Each row was made from one path, in order. Every step used is in the known rows, and no mark comes twice. Write each row's path.
Known rows:
bolet-siber-mobav: [ 47.6 -36.1 -13.0   8.4  -3.4   2.2  -2.0  48.9   2.3 -38.4  13.5  20.5
 -14.5   2.0 -16.3  16.5  -5.6  13.2  33.4  16.4  10.6  12.9  29.4 -11.1
   9.8 -21.1  -3.0   4.6   1.4]
nanir-sube-mobav-negef: [ 49.9 -15.2   2.5  26.1  10.4  24.8  31.2  -8.0  -3.5 -13.3 -16.5 -20.7
 -40.7  41.5   2.2  16.7   1.5   1.2 -13.4  16.3  -2.4  -3.4 -43.8   6.9
   6.0 -26.2  -3.1  -1.8 -29.1]
bolet-siber: [ 34.8 -30.8  -1.5  -3.5   1.5   1.1  27.0  16.5  -3.1 -30.9 -10.0   3.1
  -3.8  20.4 -17.3  20.0  -7.9  -8.8  10.4  -0.8  30.7 -13.6  33.0  -5.1
  -1.6  35.6  -4.8  22.0   8.7]
mobav-negef-nanir: [ -9.6  -5.6 -10.5  24.4  -0.5   8.4  61.6  30.9  23.6   9.6   1.8   2.7
  -9.4  14.5 -35.8  33.4 -12.4 -38.5  12.3   4.0  16.3 -10.4 -30.1  37.5
  -7.2 -30.2 -23.7 -17.0 -58.8]
nebek-siber-sube-mobav: [ 63.3 -35.6 -10.2  10.0  -1.2  46.2  26.3  14.4 -25.5 -19.3   6.2  -2.7
 -37.7   0.4 -16.8  -9.2  -2.5   0.8   1.7  44.4  10.9  -1.9  20.4   9.3
  13.2 -20.7  25.9  13.4 -41.8]
negef-bolet: [-36.6 -25.1 -26.5   9.6   8.9  16.7  60.6  49.0  -4.2  19.0  19.1  -4.3
   7.1  -0.7 -26.2  20.2 -27.7 -23.0  20.2   8.7   5.5   9.9   7.3  41.7
  10.6  -6.9   0.5   5.7 -36.2]
nanir-siber-negef-buba: [ -3.9   7.8 -13.5  24.4  22.4   2.9  26.6  31.6  -1.7  20.6 -35.7 -24.2
 -19.2  28.9  26.1   8.9 -30.4  -1.3  40.1  24.4  20.9  -2.9 -36.5  -2.5
  -7.4  -7.1 -38.4   3.3 -40.3]
bolet-siber-sube-mobav-negef-nanir: [ 38.3 -22.1  -6.7  23.2   3.8  22.2  67.8  34.6  12.8 -36.6  -1.6   5.7
 -18.3  16.6 -30.4  26.0   3.3 -22.2   0.5  18.1  28.6 -22.8 -25.3  26.2
   5.9 -45.3 -17.0   2.0 -57.4]
mobav-negef-buba: [ -5.7 -10.8 -11.9  28.5  29.1  -2.5  38.4  11.3  22.3  25.7 -24.1 -15.2
 -10.3  30.9   6.1  17.0 -27.1 -11.1  12.6  18.6  -4.0   0.8 -44.1   9.3
 -10.9 -45.4 -43.2  -3.9 -46.3]
nebek-siber-negef-nanir: [-10.9   3.9  -3.5  20.3 -10.4  24.1  62.5  58.1   1.1  10.4 -13.7   3.4
 -20.8  -5.5 -30.6  21.3 -37.5 -38.5  29.2  16.7  28.8 -11.6 -10.5  29.6
  -1.1   1.1  -7.8 -25.0 -73.2]
mobav-negef-nanir-bolet-siber: [-11.4  -9.4   1.2   7.6  -9.3  -0.2  66.0  31.0  -6.7 -46.2 -25.8   4.2
   0.3  24.2 -23.8  32.5 -28.2  -9.1  19.0  -3.5  33.1 -40.1  -1.6   7.4
  -4.0  43.2  -7.2  27.6   1.5]
bolet-siber-negef-buba: [  6.1  -2.5  -2.1  22.7  23.5  -3.8  33.9  45.8   8.9   5.3 -42.5 -11.7
 -10.2  30.1  10.5  14.3 -36.4 -12.0  25.3  16.0  18.4  -6.8 -31.8  -3.8
  -5.4 -14.6 -40.2  10.5 -40.1]
negef-bolet-siber: [  0.3 -39.4 -13.2  -2.2  11.0  10.3  65.8  42.6  -6.9 -32.5   1.5   3.6
   9.1   7.8 -17.9  26.3 -22.6  -9.1  13.4   1.3  30.8 -11.1  30.5  13.3
  12.2  24.9  -6.4  21.9  -5.6]
nebek-siber: [ 13.8 -27.6  -6.0  -0.2  -4.5  29.9  37.3   4.5 -17.6   2.5  -3.7  -1.3
 -23.7  -9.0 -15.6   5.6 -31.8  -7.8  15.1  21.9  14.6  -3.2  44.8   2.4
  -1.3  38.1  13.5 -12.6 -23.6]
nebek-mobav: [ 18.2 -35.0 -14.9  17.9 -11.8  36.1  18.1   5.3  -6.9  13.5   3.5  28.9
 -33.8   4.1 -33.4  -1.4 -40.9   4.8   9.0  16.1 -17.2  22.1  11.1  11.6
  -0.6  13.0  29.9   9.5 -15.7]
sube-mobav-negef-nanir-siber: [ 21.7 -12.7 -24.2  17.3   1.7  24.2  62.6   5.3  -6.7 -26.1  -1.7  -6.5
 -31.4  23.4  -3.1  25.2   6.6   6.8  36.0  29.1  39.4 -21.5  -4.6   8.8
  -2.8   1.4 -16.0  -3.9 -21.8]
sube-siber-buba: [ 25.3 -19.3 -22.3 -11.2  13.4  -1.7   1.7  19.5 -11.6  18.0 -19.2 -19.6
 -33.4  14.6  14.3   1.6  -0.1 -15.0  28.6  53.0   6.2   7.1  -8.8  -1.0
  -0.4  -8.1 -11.0 -10.5 -43.3]
negef-nanir-sube: [ 21.1  -9.7  -1.1   8.7   1.1   4.5  48.9  36.4 -10.0   2.1 -28.0  -4.7
   1.5   1.6 -28.9  -8.4   3.7 -25.1  30.1   3.7  49.5  -4.4   0.0  40.3
 -18.4  26.4 -12.1  39.7 -61.4]
mobav-negef-bolet-siber-sube: [ 27.0 -30.8   5.7   6.5  19.0  21.5  34.4  37.3  -3.5 -45.9  12.8 -14.3
  10.0   3.7   0.3  25.0  -8.8 -25.2 -36.1 -12.1  24.7 -16.6 -10.7  15.1
  29.5  -3.9 -11.6  14.3 -40.4]
siber-negef-nanir-sube: [ 16.1   9.5   9.6  18.7   0.1   8.4  40.5  51.6  -8.7   5.6 -35.8 -14.4
  -7.4   8.5 -16.5   1.5  -8.3 -33.2  20.5  -1.9  43.1  -6.4 -34.1  35.5
  -9.5  19.5 -15.9  20.6 -73.0]
sube-siber-mobav: [ 40.3 -30.8 -27.2  10.0   5.4  15.3  -3.5  42.1 -12.6 -16.4  30.9  -1.0
 -33.2  17.7  -9.0   8.5   5.9  13.0  47.2  46.2   4.0  34.1  19.9  -0.2
   9.5 -31.0   4.1  -6.0 -19.1]
nebek-mobav-negef-buba: [  2.3 -23.6 -14.8  35.0  23.8  17.8  42.1   3.5  17.2  18.8 -24.7   5.5
 -26.2  23.5  -0.3   7.8 -46.7   6.5   8.5  24.4 -19.2  10.3 -42.3   4.8
  -7.6 -40.5 -25.6  -1.1 -44.3]
mobav-siber-sube: [ 52.6  -5.9  -4.3   6.1  -1.4  11.5  -1.0   7.2   2.1 -36.9   9.2 -20.1
  -6.8  14.1  -3.9  15.8  16.2 -13.6 -36.2   0.4  22.4  -7.4  14.1  15.7
   5.0  -6.8  -5.2  10.3 -39.5]
bolet-siber-sube-mobav-negef-nanir-nebek: [ 40.1  -3.2   8.0  19.3   2.4  28.1  51.6  10.6   1.4 -25.1  -8.2   7.6
  -7.1  31.8 -21.7  19.3  15.5 -18.8   6.0   0.4  47.2 -22.3 -17.7  21.9
  -7.3  14.5 -54.5  30.0 -41.2]
nanir-negef-buba: [ -6.9   8.4  -8.5  34.1  22.8 -11.0  39.1  17.4   0.0  40.5 -45.9 -19.1
  -9.6  37.0   5.6   4.0 -39.3  -8.9  45.2  21.0  10.3  -1.0 -37.8   2.6
 -34.2  -8.4 -38.9  10.7 -27.6]

Which path is each row?
[ 49.9 -22.8 -14.5  15.7  -1.1  22.3  58.3  29.2 -17.9  -9.1 -23.1   2.5
 -27.4  15.4 -32.7 -12.5  11.4  -0.1  39.0  38.9  32.7  -1.1   0.5  33.2
 -11.9 -14.3   5.1  41.0 -49.6]  negef-nanir-sube-mobav
[ 58.8 -13.0 -28.1  12.7  -9.6  15.6  37.7 -11.0   2.3 -42.6  -3.7  -5.1
 -40.1  40.5 -15.9  24.7  16.0  22.7   0.6  36.9   9.4  -4.5  30.4   5.6
  -7.5 -23.4   3.0   2.6  -4.4]  sube-mobav-siber
[  2.1 -24.8  -9.0  20.9  16.6  53.0  73.3  19.3 -13.9 -16.2  14.5 -11.1
 -17.0   9.4  -0.6  22.9 -21.4  -6.7 -15.1  18.7   6.4  -5.6 -20.3  27.3
  26.6 -16.0 -16.4  -7.4 -51.1]  nanir-nebek-siber-sube-mobav-negef-bolet
[ 54.7 -43.2 -14.6   8.7   9.6  34.1  44.3  39.0 -18.4 -42.0   9.2   0.3
 -16.5  11.1 -17.8   3.3   3.3   0.6   0.6  30.1  20.2  -6.6  12.7  17.1
  22.2 -28.1  12.3  34.5 -30.9]  negef-bolet-siber-sube-mobav
[ 21.4   3.2  13.1  13.7  -0.3   8.1  12.8  40.9  -0.2 -14.8 -18.8 -12.1
 -20.1  31.6  -0.5  34.2 -27.3 -26.1  -2.6  -8.1  16.3 -12.6 -24.5  -7.2
  12.3  19.4  -8.5 -10.3 -14.8]  bolet-siber-negef
[ 46.2 -25.8  -9.5  11.1  -7.8  25.0  48.8  40.6 -23.0 -47.1  -7.4   6.4
 -18.2  14.0 -30.8   0.1   1.5   0.1  18.7  31.8  30.5 -23.3   7.1  18.8
   6.8 -10.6  15.3  50.0 -28.0]  negef-nanir-bolet-siber-sube-mobav
[-35.8 -19.5 -16.8  20.3  16.6  20.5  65.3  33.9   8.3   9.6  18.1 -15.1
  -1.8  14.6 -10.3  40.0 -31.2 -24.3  -9.4  -0.2  -8.8   2.3 -30.2  34.5
  19.3 -26.8 -11.4 -22.3 -41.0]  mobav-negef-bolet
[ 17.5 -13.2   6.1   2.0  -5.9   8.7  30.1  47.0 -18.1 -44.5  -9.4  -2.5
  12.8   1.0 -22.0   7.5  -9.6 -23.2   0.7  -5.4  42.8 -31.4   7.2  18.6
   5.9  34.1   2.3  50.3 -31.5]  negef-nanir-bolet-siber-sube
[ 24.4 -20.5 -12.6  14.2 -13.5  28.8  26.0  41.3  -8.3  -8.7  11.8  27.9
 -20.4 -18.6 -24.9   2.5 -14.2   8.8  53.6  29.9  23.1  15.1  37.9   8.9
  -2.8   1.9 -20.4  -5.6 -36.8]  negef-nanir-nebek-siber-mobav
[-34.7  -0.8 -18.0  16.2   9.3  25.6  51.9  54.1 -15.5   4.6   7.2 -23.2
 -10.7  11.3   9.7  32.0 -35.0 -15.2  18.8   6.9  16.4  -2.2 -22.2  22.1
  23.6  11.6  -6.7 -14.6 -34.5]  nanir-siber-negef-bolet
[ 27.5  10.6  -2.6  27.0 -14.1  26.8  13.5  12.7   5.0 -20.2 -13.1  -3.0
 -46.6  32.4  -0.6  33.3 -34.4   0.7 -22.4   6.6  -9.7   4.3 -23.5  -1.6
   9.5  -0.4   5.9 -29.8 -24.5]  nebek-mobav-siber-negef
[  5.2 -19.0 -14.2  25.9  -4.9  20.7  57.0  45.5  17.6 -12.2   9.6  16.7
 -22.4  -9.0 -30.2  28.5 -20.5 -15.1  26.0  22.4  11.8  -1.3 -10.7  22.4
   4.1 -47.9 -16.7 -36.1 -61.5]  nebek-siber-mobav-negef-nanir
[ -0.7 -15.1   1.1  -3.1 -10.3  -1.8  34.9  21.5 -21.7 -37.6 -23.6  -0.7
   0.2  25.5 -16.1  19.5 -27.5   1.6  21.1  -2.9  25.7 -28.8  23.5  -4.9
  -3.5  67.1   9.5  42.8  26.8]  nanir-bolet-siber
[-21.1 -32.9 -19.8  22.1  11.5  32.6  61.2  47.7   2.3 -12.6  27.2  -0.2
 -15.6  -9.5  -4.7  35.0 -39.8  -1.1   5.5  18.2 -12.5  12.1 -10.9  18.9
  30.4 -43.0  -5.4 -40.7 -43.6]  nebek-siber-mobav-negef-bolet
[  7.0   9.1 -13.2  28.6 -17.5  21.2  58.3  44.6  14.7 -15.1 -12.2  13.5
 -30.2  13.7 -33.0  30.2 -27.1 -17.8   9.7  13.9  18.9  -5.3 -17.5  28.6
  -4.1 -16.0  -8.5 -19.4 -60.6]  nebek-mobav-siber-negef-nanir
[ 16.2  -6.2  -6.4  23.5  -8.2  50.6  42.2  15.4 -17.6   6.3  -6.4  26.2
 -37.4  25.0 -26.9   2.3 -29.1  -3.9  28.1  20.9  18.8  16.0 -10.1  20.2
  -7.3  43.4 -13.0  17.0 -39.6]  sube-siber-negef-nanir-nebek-mobav
[-46.5  21.8  -9.7  17.4 -14.7  10.0  55.9  58.3 -24.7   0.7 -19.3 -13.6
 -15.3  29.5 -24.3  20.9 -35.6 -23.7  46.3  20.4  22.1 -18.7 -29.6  30.6
  -4.8  34.6   6.8  17.5 -36.0]  sube-siber-negef-nanir-bolet
[ -1.2 -19.9  -3.1  11.8  12.0   6.4  68.9  34.4 -14.6 -28.9 -16.0  -8.5
   2.6  23.2  -5.7  31.0 -35.0  -8.6  17.3  -3.3  30.3 -18.1   6.9   1.9
   1.4  38.2 -13.2  11.2   6.7]  nanir-negef-bolet-siber
[ 14.3   8.3  -1.4  14.5   9.2  21.5  11.0  34.2 -15.4   7.4  -1.5 -33.9
 -38.7  47.3   7.8  25.5 -16.3 -26.4  10.3  22.6  10.5   8.1 -33.0   4.3
  12.8   9.4  -0.6 -20.6 -35.6]  sube-siber-negef
[ -3.4  12.4   2.1  21.5  -2.6  15.6  46.7   6.5  10.8  19.3  -5.8   4.5
  -1.1  30.6 -27.0  25.6   1.3 -32.6  19.1  -9.0  34.0 -10.3 -23.4  32.9
 -20.5  24.5 -58.2  10.1 -41.8]  mobav-negef-nanir-nebek
[ 62.4 -25.5   4.4  21.5  12.2  29.2  24.8   1.2   3.2 -40.1   1.5 -14.1
 -32.9  36.0   0.7  27.2   3.8  -5.3 -32.7  12.8   0.8 -14.9 -35.5  -1.8
  21.3 -41.7  -4.2  -4.6 -25.4]  bolet-siber-sube-mobav-negef
[ 48.4 -21.9  -6.1  -3.7  20.8  18.4  24.9   4.9 -37.6 -17.5 -12.8 -34.0
 -24.0  38.5   6.4  -7.4  15.1  -2.2  23.1  30.5  41.3  10.6  14.0  10.0
  -5.6  50.7   1.3  33.2 -27.6]  nanir-sube-siber
[ 39.0 -14.6   5.4  22.5   4.1  26.8  29.4   4.8  -9.6 -45.4  -6.6 -15.9
 -30.3  38.5   1.3  27.1  -8.1   1.3 -26.0  11.9  -2.8 -25.4 -41.2  -2.6
  20.0 -21.0   5.6   8.2 -13.0]  nanir-bolet-siber-sube-mobav-negef
[ 37.3 -16.4 -24.0   1.1 -10.1   4.4   4.8  -2.2   9.0 -10.1 -31.2  11.0
 -42.7  -0.4   6.2   8.7 -17.9  12.5  -4.7  37.6 -12.9   3.4   0.5  -6.3
  -4.0 -17.7  -3.8 -19.6 -33.1]  nebek-mobav-siber-buba
[ 10.9 -13.4 -17.9  29.0  -1.5  19.9  72.9  29.2  18.5  -0.3   0.3   7.7
 -26.9  22.1 -39.0  28.4  -5.3 -22.8  19.9  26.7  12.1  -9.9 -30.4  35.7
  -4.6 -54.0 -13.6 -11.3 -56.0]  sube-mobav-negef-nanir
[ 57.0  -8.7 -24.1   1.0  -4.2  -3.8  35.7  16.4   3.5 -24.7 -49.4  -4.8
 -37.7   5.3   3.2   1.8  16.5   7.8  16.5  52.2  21.3 -12.5  -6.3  10.3
 -12.0 -37.7 -20.8   1.3 -59.2]  negef-nanir-sube-mobav-siber-buba
[ 32.9 -21.0 -12.8  23.6  13.3  18.6   5.8  16.8   5.3 -20.8  25.2 -13.9
 -39.8  35.0   7.0  34.3  -1.7   4.3   6.1  26.2 -13.7  18.8 -29.8  -6.7
  17.0 -48.3 -10.5 -37.3 -22.8]  sube-siber-mobav-negef
[ 21.2   8.0 -19.3  31.2  16.2   4.5  40.6  28.4  12.2  -3.0 -38.8 -17.1
 -33.4  42.2  11.3  17.4 -21.0   9.0  18.9  39.7   5.6  -0.2 -33.4   3.0
  -8.6 -52.6 -34.6  -2.9 -48.3]  sube-mobav-siber-negef-buba
[-18.7 -25.4 -26.6  22.8  14.3  24.7  49.4  42.8   1.2 -17.3  29.8  -7.8
 -13.3   3.9   7.3  38.4 -23.2   6.5  14.3  13.1  -3.4   9.3 -20.2  16.0
  28.7 -37.4 -14.0 -29.2 -27.7]  nanir-siber-mobav-negef-bolet
[ 15.6   2.0  -6.6  20.7   3.4  22.7  39.7  18.8   2.2  -3.7   8.3   5.5
 -15.2  33.8 -18.0  23.0  12.1 -13.6  36.0  14.7  34.9   5.2 -15.2  22.9
 -11.5   7.3 -57.2   4.9 -42.1]  sube-siber-mobav-negef-nanir-nebek
